Known rows, with every way that one mark hangs from another:
P{B{F{K}} W{D}}: [  7.6 -16.2 -29.7  35.6 -30.3  65.3 -38.5 -80.2  -1.1 -37.2  54.8 -16.1
 -20.8  15.4 -32.8   4.3  39.4]
H{P}: [  2.5  23.9  10.8 -24.1 -38.7  -7.5 -10.9 -24.9  31.9  -2.4  31.9  39.9
   3.2 -23.9  -7.9   2.1  -2.1]
B{F{K{P{W{D}}}}}: [ -1.7  -3.2  -9.2  15.7 -16.3  45.5 -60.4 -52.7  33.7 -10.6  27.9  -8.9
 -28.8   8.2 -35.8   4.0  24.1]
B{F{K{P{W}}}}: [-11.2   2.9  -0.4  11.7 -15.4  29.9 -36.4 -47.6  35.2   0.5  13.4  17.4
 -25.6  12.0 -42.2 -20.5  18.1]
H{D{R} P{B{F} W}}: [-43.7  17.3 -12.4  50.1 -79.3   0.0  -6.5 -69.8  40.3 -18.6   3.0  15.5
 -26.9 -32.0   4.0 -16.7  48.9]
K{P}: [ -1.0  12.4  -2.8 -34.4 -40.1   5.4 -18.6 -16.8  46.7  14.5  24.2  38.7
   0.0 -18.1  -9.6  18.8  -9.6]
K{P{B{F} W{D{R}}}}: [-30.3  -7.8 -39.7  40.1 -68.1  21.3 -42.1 -59.2  33.1  -8.1  20.9   7.1
 -21.9 -10.8  -7.2  14.9  36.3]
B{F{K}}: [ 17.3  -2.1  12.4   8.5 -30.1  31.8 -15.6 -24.8  10.5 -23.5  31.0  28.9
  -6.6  15.1 -49.0   5.2  14.7]
P{B{F} W}: [  0.0  -2.1 -37.8  32.3 -43.7  37.6 -11.7 -67.2  19.6 -22.1  36.6  28.0
  -9.7   3.0 -22.4  -3.2  27.7]
Q{R}: [ 28.8  -3.7  15.9 -47.9 -58.6  23.3  -6.3 -24.2  46.1 -14.6  24.6  46.0
   8.4  -9.1 -20.9   4.8   2.8]
B{F{K{P{W{D{R}}}}}}: [-27.3  -3.2  -3.9  30.1 -37.4  27.3 -57.6 -37.2  32.8  -4.6  15.4  -1.7
 -26.4   4.5 -32.4  -4.1  34.1]
F{K}: [ 12.3   5.6  15.6 -25.8 -27.0  28.6 -12.5 -22.1  11.7 -12.2  46.4  25.3
   5.0   7.8 -37.2   1.1   7.9]
H{D{W} P}: [-20.8  31.6  14.8 -14.1 -36.8 -24.5 -20.2 -23.3  48.6 -15.7  33.4  32.2
 -30.1 -32.1  15.6 -14.3   5.4]
B{F}: [ 23.5   5.9  -8.4   6.8 -47.1  15.0 -12.6 -20.2  26.4 -19.3  28.5  45.4
  -5.6   1.7 -31.9  13.5   7.4]
W{D{R}}: [  0.5   2.4  -7.8  -7.9 -71.5   8.5 -28.0 -10.7  25.6 -10.4  43.8  21.1
   3.3 -18.8 -15.0  19.6  20.3]
H{D{R W} P{B{F{K}}}}: [-55.1  12.2  14.6  50.5 -58.2  -9.9 -17.3 -36.3  14.2 -38.7  16.7  17.3
 -40.4 -10.3  -3.0 -22.7  44.3]
R{D{W}}: [ -2.2   3.2  -9.1 -16.1 -10.5 -14.3 -30.5  -3.1  28.0 -23.2  62.0  24.6
 -30.5  -1.0  -1.1   2.5 -21.7]

Rows:
[-14.4  -6.7 -26.8  -3.9 -28.9  49.7 -45.4 -73.2  16.7  -2.1  51.7 -19.8
 -10.4   4.1 -12.3   6.8  15.3]
F{K{P{B W{D}}}}
[-13.4   2.6  -5.7 -17.5 -37.4  32.8 -15.7 -41.1  10.2   3.6  41.6  17.4
   0.9   2.3 -13.8  16.6   0.7]
F{K{P{B}}}
[-13.3  -0.2 -38.1  21.4 -43.9  25.5 -20.9 -64.2  34.3  -0.9  18.7  29.2
 -16.6  -4.8 -11.9   3.2  16.0]
K{P{B{F} W}}
[-18.5 -15.6 -28.1  53.5 -56.0  45.3 -36.6 -66.6  -2.8 -31.6  44.6  -8.8
 -17.6  10.0 -35.9  -2.3  55.6]
P{B{F{K}} W{D{R}}}
[ -3.6  -8.3 -42.3  23.6 -42.5  40.8 -48.9 -69.6  34.6  -9.1  27.4   0.7
 -19.6  -7.4  -7.0  22.3  16.7]
K{P{B{F} W{D}}}
[ -3.9  -5.3 -21.1  34.5 -30.9  50.4 -17.5 -72.9   3.1 -29.3  39.1  14.8
 -11.9  16.5 -36.8 -15.8  35.7]
P{B{F{K}} W}
[ -0.3  -2.7 -25.8  12.5 -56.5  19.3 -13.2 -42.2  26.8  -6.8  18.3  39.3
  -6.9  -5.0  -7.8  31.4   0.0]
K{P{B{F}}}
[-16.7  14.0 -19.8  33.0 -56.5  18.1 -10.5 -81.3  39.7 -25.3  14.8  11.4
 -29.6 -23.6   3.8  -4.3  33.5]
H{D P{B{F} W}}
[-43.1  -2.5 -20.9   9.7 -54.4  35.2 -40.9 -60.9  16.9   0.0  42.7 -12.7
 -10.5  -3.3 -12.6   1.9  33.5]
F{K{P{B W{D{R}}}}}
[-29.6   2.6 -27.0  53.6 -65.9   9.4 -33.1 -66.7  22.0 -24.7  34.2   6.4
 -19.8 -21.8  -6.7   0.2  44.4]
H{P{B{F} W{D{R}}}}
[-21.2  11.1  -4.6  36.2 -42.2  34.9 -13.6 -87.6  23.8 -31.7  20.0  -7.4
 -32.2  -7.3 -12.4 -21.4  35.6]
H{D P{B{F{K}} W}}
[-29.1  19.8  -4.3  -5.8 -49.2 -11.0 -10.9 -41.0  31.7 -21.2  38.4  22.7
 -24.7 -32.3  30.2  -4.3   6.8]
H{D{W} P{B}}
[-43.8  13.9   4.2  50.9 -61.2  15.3 -11.4 -72.2  25.4 -25.2   9.2   0.8
 -33.1 -12.1 -10.3 -30.3  55.4]
H{D{R} P{B{F{K}} W}}
[-48.1  23.5 -11.3  14.7 -77.0  -5.1   0.7 -68.6  40.9  -7.7  23.3  13.8
 -14.0 -38.3  16.8 -16.8  43.4]
H{D{R} P{B W}}
[-59.1  21.9  -2.2  12.5 -71.8 -27.3  -7.4 -31.0  31.4 -18.2  29.2  31.3
 -25.5 -37.1  29.1 -13.7  25.9]
H{D{R W} P{B}}
